Known rows, with every step that occurs:
fovuve > pato > guvalig > dulut > felike > vokog > mani > soriro: [ -5   3   6 -14 -14   9   9   1   2 -19   9  -5  -2   7   0  -4   0   0
  -8  -1   2  -4  26  10  12 -12  -9  14 -13  -9 -21 -11 -18]
felike > dulut > vokog > vifu > mani: [-13  -1  -1   1   2   8  13  15   3 -14  -8   4   2   3 -10  -3   8   1
  -4   3  -2   0  -6  -8   5  -4  -2   0  -2  -5   6   0 -13]
guvalig > dulut > vokog > vifu: [ -8   3   5  -4   6   3   2  13   6 -16  -6  -1   3   3  -9   4   6 -10
  -4   6   0  -1   5   4   8 -17  -5   2   0  -3   1   7 -17]
vifu > mani: [ 1 -7  5  5 -9  1  6  7  1 -3  2  5 -3  3  2 -3 -5  2  9  3 -1 -3 -7 -6
  1 -1  0 -3  1 -1  5 -3  0]
vifu > mani > soriro: [  4  -8   6   1 -10  -1  15   5   1  -3   2   0  -4  -1   6 -10  -7  -3
  10   4   1   1 -12 -10  -2  -1   3  -4  -5  -6   0  -8  -3]
fovuve > pato > guvalig > vokog > dulut: [ -1  10   0  -3 -12   6   2  -8  -5   2  -1  -3  -3   6  -5  -7  12   4
  -2  -8 -11  -3  13  17  10  -5  -7  16  -7  -1  -3  -2 -11]
felike > vokog > vifu > mani > soriro: [  1  -1   6   0  -3   8  15  18  -2 -14  -6   5  -6   0  -1  -9  -6  -9
   4   7  -5  -6  -6 -16   2   2  -1   1  -8   0  -4 -14 -13]
mani > vifu > vokog > dulut: [  3   7  -2   4  14   2   3   1   4   0 -10   5   8  -7   0   9   8  12
   5   6  -4   0  -8  -3  14   1  -9  14   3   6  15 -14  -7]
fovuve > guvalig > dulut > vokog > mani: [ -4  -3  -2  -3  -4   7  10   3  12  -6   5  -2  -2   2 -10   3  -1  -3
  -1   6   6   3  18   6  11 -20 -11   7  -7 -10  -5   8 -17]
dulut > felike > vokog > fovuve > pato > guvalig: [-11  18   2  -3  -5  11  -6  -6   1 -10   4 -10  -1   5  11   3   8   2
  -9 -10  -9  -5  15  12  16  -5  -7  20 -12   1 -18 -13  -6]
fovuve > pato > guvalig > vokog: [  3  16  -5   2  -6   6   4  -5  -8   2   1  -4  -5  13   0  -6   2  -1
   0  -8   0  -2  22   9   1 -10  -9   7  -6   1  -7   3 -11]
fovuve > guvalig > dulut > felike > vokog > vifu: [ -9   4   4  -3   6  11  -4  10   7 -20   2  -2  -1  -3  -9   2   4  -7
 -13   3   0  -4  11  12  14 -17 -17  18  -9  -2  -9   2  -4]
fovuve > vokog > guvalig > dulut: [ -1  -7  16  -3  -9   6  -2   2  11  -7   4  -5  -1  -9  -9   5  10  -5
 -13   6  -5  -3   5  17  11  -6  -3   6   8   3  -3   3  -9]
fovuve > pato: [  2  -2   1   1  -5   6   4 -10  -6   2   4  -8  -8   8   3  -7  -7   5
  -3  -5   0   0   2   8  -1  -6   0   1  -4  -3  -8 -10   4]
dulut > vokog > guvalig > fovuve > pato: [ -3   7   6  -2   0   9   0  -8   0   1   1  -9  -9   4   1  -1   5   7
 -14  -8 -10  -5   3   8   8 -15   3   9  -4  -4 -17  -2  -8]
fovuve > guvalig > dulut > felike > vokog: [ -6   0   1  -2   3   5  -5   4   7 -13   7  -1   0   3  -5   2   4  -2
 -11   4   1  -1  11  10  15 -12 -15  20 -13  -4  -8  11  -2]
felike > dulut > vokog > guvalig > fovuve > pato: [ -9   4   4  -3   1  10  -1 -12   2  -5  -3 -10  -4   0  -5  -3  13  11
 -24  -9  -9  -1   2   8   7  -7   3  10  -8  -7 -15   2  -5]
soriro > vokog > guvalig > dulut > felike: [-17   0  19  -9   0  -9  -7  -1  11 -14  -1   2  14 -18  -1   7  18 -10
 -11   0 -14  -1  -5  15  18 -11 -14  12   1  -7   0  -6  -6]
dulut > vokog > mani > vifu: [  2   3 -11   2  12   2  14   8   3  -5   0   1   0   3  -4  12   3   7
   4   7   4  -3  10  -8   6  -7  -8   1   6  -1  -1  -7 -20]
vifu > vokog > felike > dulut: [-13   3   0  -6   6  -1   2   2   8  -6 -16   7  22  -1  -5   6  16   7
 -11  -1  -3   9  -6  -2   2   5  -4  15  -6   1  11  -9 -10]
fovuve > guvalig > dulut > felike > vokog > mani: [ -5  -2   2  -7  -2   9   5   8  12 -16   9   1   2   0  -8   6   3  -3
 -10   5   1  -6  17  10  15 -13 -14  16  -8  -6 -11   2 -11]
soriro > vokog: [-7  0 -2 -2  4 -9 -1 -2  0 -7 -8  5  2 -2  0 -2  5 -9  2  0 -4  7 -1 -1
  0  0 -8  3 -1  0  2 -5 -2]
felike > vokog: [ 1  4 -5  0  4  1 -1  7 -3 -9 -3  3  0  6 -3  3  1  1 -4  3 -3 -2  5 -6
  4  8 -3  6 -9  5 -7  4 -7]
vifu > mani > soriro > vokog > fovuve > guvalig > dulut: [ -4  -6  13   5 -16   0   7  -3  16 -13  -5   0  -1 -15  11 -13  -9 -20
   8   7  -1   9  -7  -2  12 -12 -11  12 -11  -9   0 -13  -2]
mani > soriro > vokog: [ -3  -2   1  -7   0 -10   6  -4  -1  -8  -8   0   1  -5   4 -10   1 -14
   2   3  -2  11  -4  -7  -3   0  -6   3  -8  -4   0 -11  -5]
guvalig > fovuve > pato: [  6   0   1   0  -2   9  -2  -8  -2  -1   2  -8 -15   7   6  -9  -5   7
  -9  -8   5  -6   9   7  -4 -10   3   3  -1   0 -15  -3   5]
guvalig > vokog: [  5   6  -1   0   3  -3   5   7  -1  -3  -2   2   4   5  -6  -1   6  -9
  -2   3  -3  -7   3   3   1  -1  -6   4   2   4   2   9 -12]
mani > vifu: [ 4  3 -8 10 13  0  0  2 -1  1 -1  1 -1 -2  4  4 -1  9  4  3  6 -3  2 -6
  1 -1 -7 -1  5  3  4 -5  2]
vifu > vokog: [ 3  7 -2 -1  5  2  4  1  1 -1 -8  4  9  5  1  6 -1  0  3  2  0  3 -4 -6
  3  0 -4  6  1  5  6 -4 -9]
guvalig > fovuve > vokog > soriro: [  7 -16   4  -1   5   2   4   7   1  -4   8  -7 -18   2  -1   3   0  -4
 -14  10   3  -3   7  12  -4   1  -5   3  16   5 -11   1 -10]
mani > vifu > vokog > felike > dulut: [ -9   5  -7   3  17  -1   3   2   7  -5 -17   7  20  -5  -1  11  14  15
  -8   2   3   8  -3  -9   3   4 -10  13   0   4  15 -15  -9]

Rows:
[-12   3   8  -6   7   6  -3  19   5 -25   0   3   5  -1  -7   5   9 -10
 -13   4  -3 -11   7   7  11  -8  -8  12  -1   1  -6   0  -9] => guvalig > dulut > felike > vokog > vifu
[  4 -18   5  -1   1   0  10   9  -3  -1  10  -6 -13   2  -5   5   1  -5
  -7  12   0   4   3  12  -1   4  -8   1  12   2  -5  -5 -13] => fovuve > vokog > soriro
[  1   0  -9   1  10  -4   9   3   5 -10  -6   7   2  -7   0   7   1  -1
   4   4   2   1  11  -6   1  -2 -13  -2   9   1   4 -18 -11] => soriro > vokog > mani > vifu
[ -1  -2   9   4  -5   8   7  15   0  -7  -2   7  -4  -3   0  -5  -4  -3
   6   2  -2  -7  -4  -5   0  -5   0  -5   7  -1   5 -10  -5] => vokog > vifu > mani
[ -8  -2   5   1  -3  -1   8  11   1 -15 -11  12  -2  -4   0  -7   0 -13
   8   1  -4   2  -4  -6   0  -7 -12  -3   6   0   9 -16  -6] => soriro > vokog > vifu > mani
[  0  13  10  -2   1   4   2  -1   5   2  -8   6  15  -9   1  11   3   1
  -2  -1 -13  -1  -9  -2  12   0  -5   8   2   3   4 -10  -9] => vifu > vokog > guvalig
[-14   6   2  -2   4   2   1  -4   4  -2  -5  -2   9  -7 -11   6  17   6
 -16  -3 -13   3  -7   1  11   1  -1   6  -8  -6  -2   6 -11] => felike > dulut > vokog > guvalig
[ -2  -2   7   5 -14   0  11  -6  11  -4  -5   0  -5 -13  14 -14  -8 -16
  10   2  -5  11 -10  -7   8  -8 -10  11 -11  -7  -2 -21  -2] => vifu > mani > soriro > vokog > fovuve > guvalig
[  5  16  -3  11  16   6   1   2   8  -3  -9   2  12  -7  12  15  -1   1
   5   4   1  -3  -6  -9  12   0  -7   9   5  11   7 -19  -7] => mani > vifu > vokog > fovuve
[-12   0  -9  -3   8  -1   5   0   3  -7  -6  -2   6   4 -10   2  13   5
 -11   0  -1   7  -2  -3   2   0   0   6 -11  -4   1  12 -11] => felike > dulut > vokog
[ -2   1  -4  -7   1   2  16   7   4  -4  -1   1   1   6  -8   8   5  -2
   1   4  -3  -1   7  -1   5  -5   0   1   0  -5  -5   1 -22] => dulut > vokog > mani
[  3  12   6   3   0   2   4   6   5  -5  -5  -1   8  -5   1   3   7 -16
  -3   2 -10  -9  -2   5   9   0  -1  10   1   6  -3   0 -12] => guvalig > vokog > fovuve
[ -3   9  -4   0 -10   8  -4 -13  -7   4   2  -7  -9  10   7  -5  -5   8
   1 -12   3   5  18   7   0  -8  -4   3  -7  -3  -6  -6   1] => fovuve > pato > guvalig
[ -3   1   9   5  -8  10  -7  -3  15  -2   1  -6   1 -12   5   0  -5  -9
  -1   1   3   1   4  10  13 -12  -6  11  -6  -3  -2   0   4] => vokog > fovuve > guvalig > dulut
[-14   3  -3  -3  11   7   4   7   2 -12 -11   0   4   0 -13  -1  15  -4
 -12  -1  -3   2   0  -1   1  -2  -3   2  -3  -3   1   4 -13] => felike > dulut > vokog > vifu
[ -5  14   2   1 -15  12  -7 -14   2   2   2  -9  -5   1  13  -2  -1   1
   0 -12  -2   2  14  10   8  -7   1   7  -6   0  -9 -14   1] => vokog > fovuve > pato > guvalig
[  8   0  -6   2   7   5  10   6   3  -3   3   3   1  -5   0   7  -2   9
   3   5   7  -7  10  -5   1  -1  -7  -5  11   1  -1 -14  -7] => vokog > mani > vifu
[ 11   6 -16   2   3  11   4   2   8  -8   3  -2 -17   2  -1   7   7   9
  -5   3  15  -7  39   2  -1  -9 -10   1  19   8  -6  -1 -13] => pato > guvalig > fovuve > vokog > mani > vifu
[  1  -3  16  -2 -14   1   7  -8   1  -7  -3  -2 -12  -8  11 -16  -6  -3
  -3  -4 -11  -1  -6  -2   2 -11  -1   5  -5  -8 -12 -23  -2] => vifu > mani > soriro > vokog > guvalig > fovuve > pato
[-10  -6   3  -7  -3  -8  -2  -6   3  -6 -12   4   3 -12  -3  -3  15  -7
  -1  -1 -14   6  -8   6   7   4  -5  13  -3  -2   8  -8  -3] => soriro > vokog > dulut
[  2  -4  11   0  -8   6  16  13   0  -7  -3   4  -4  -7   2 -12  -8  -7
   6   4  -1  -5 -11 -10  -2  -4   1  -4   1  -4   0 -19  -6] => vokog > vifu > mani > soriro
[ -7   7   0  -1  -6   0 -14   1   3  -7  -1   1   3   0   0   2   3   1
   2  -2   9   2  21   4   5  -8  -6   2  -2  -3   4  11  -3] => pato > guvalig > dulut
[  4  -9   7   3  -9  12  17  14   3 -10   1   3 -13   4  -7  -3   2  -8
  -1   9   1  -6   3   3   0  -6  -5  -1  13   5   1  -9 -11] => fovuve > vokog > vifu > mani
[  6   1   0 -10  -3   2  17   9   1 -11  -1   1  -1   0  -4  -1  -5  -6
  -2   7  -4  -4   7 -11   3   7   1   4  -5  -2 -15 -10 -20] => felike > vokog > mani > soriro
[-14  -9  10 -13  -1 -11   6  -6   7  -8  -6  -2   6 -17   2  -8  18  -9
  -6   2 -17   6 -18  10  10  -1  -6  17  -8 -11   0 -17  -5] => mani > soriro > vokog > dulut > felike
[ -5   3   8  -4  -2  -7   5  -5   7  -7 -11  -2   5 -15  12  -6   2 -21
   2   1  -7   8  -9  -4   5   2  -1   8  -7  -2  -4 -20  -6] => mani > soriro > vokog > fovuve
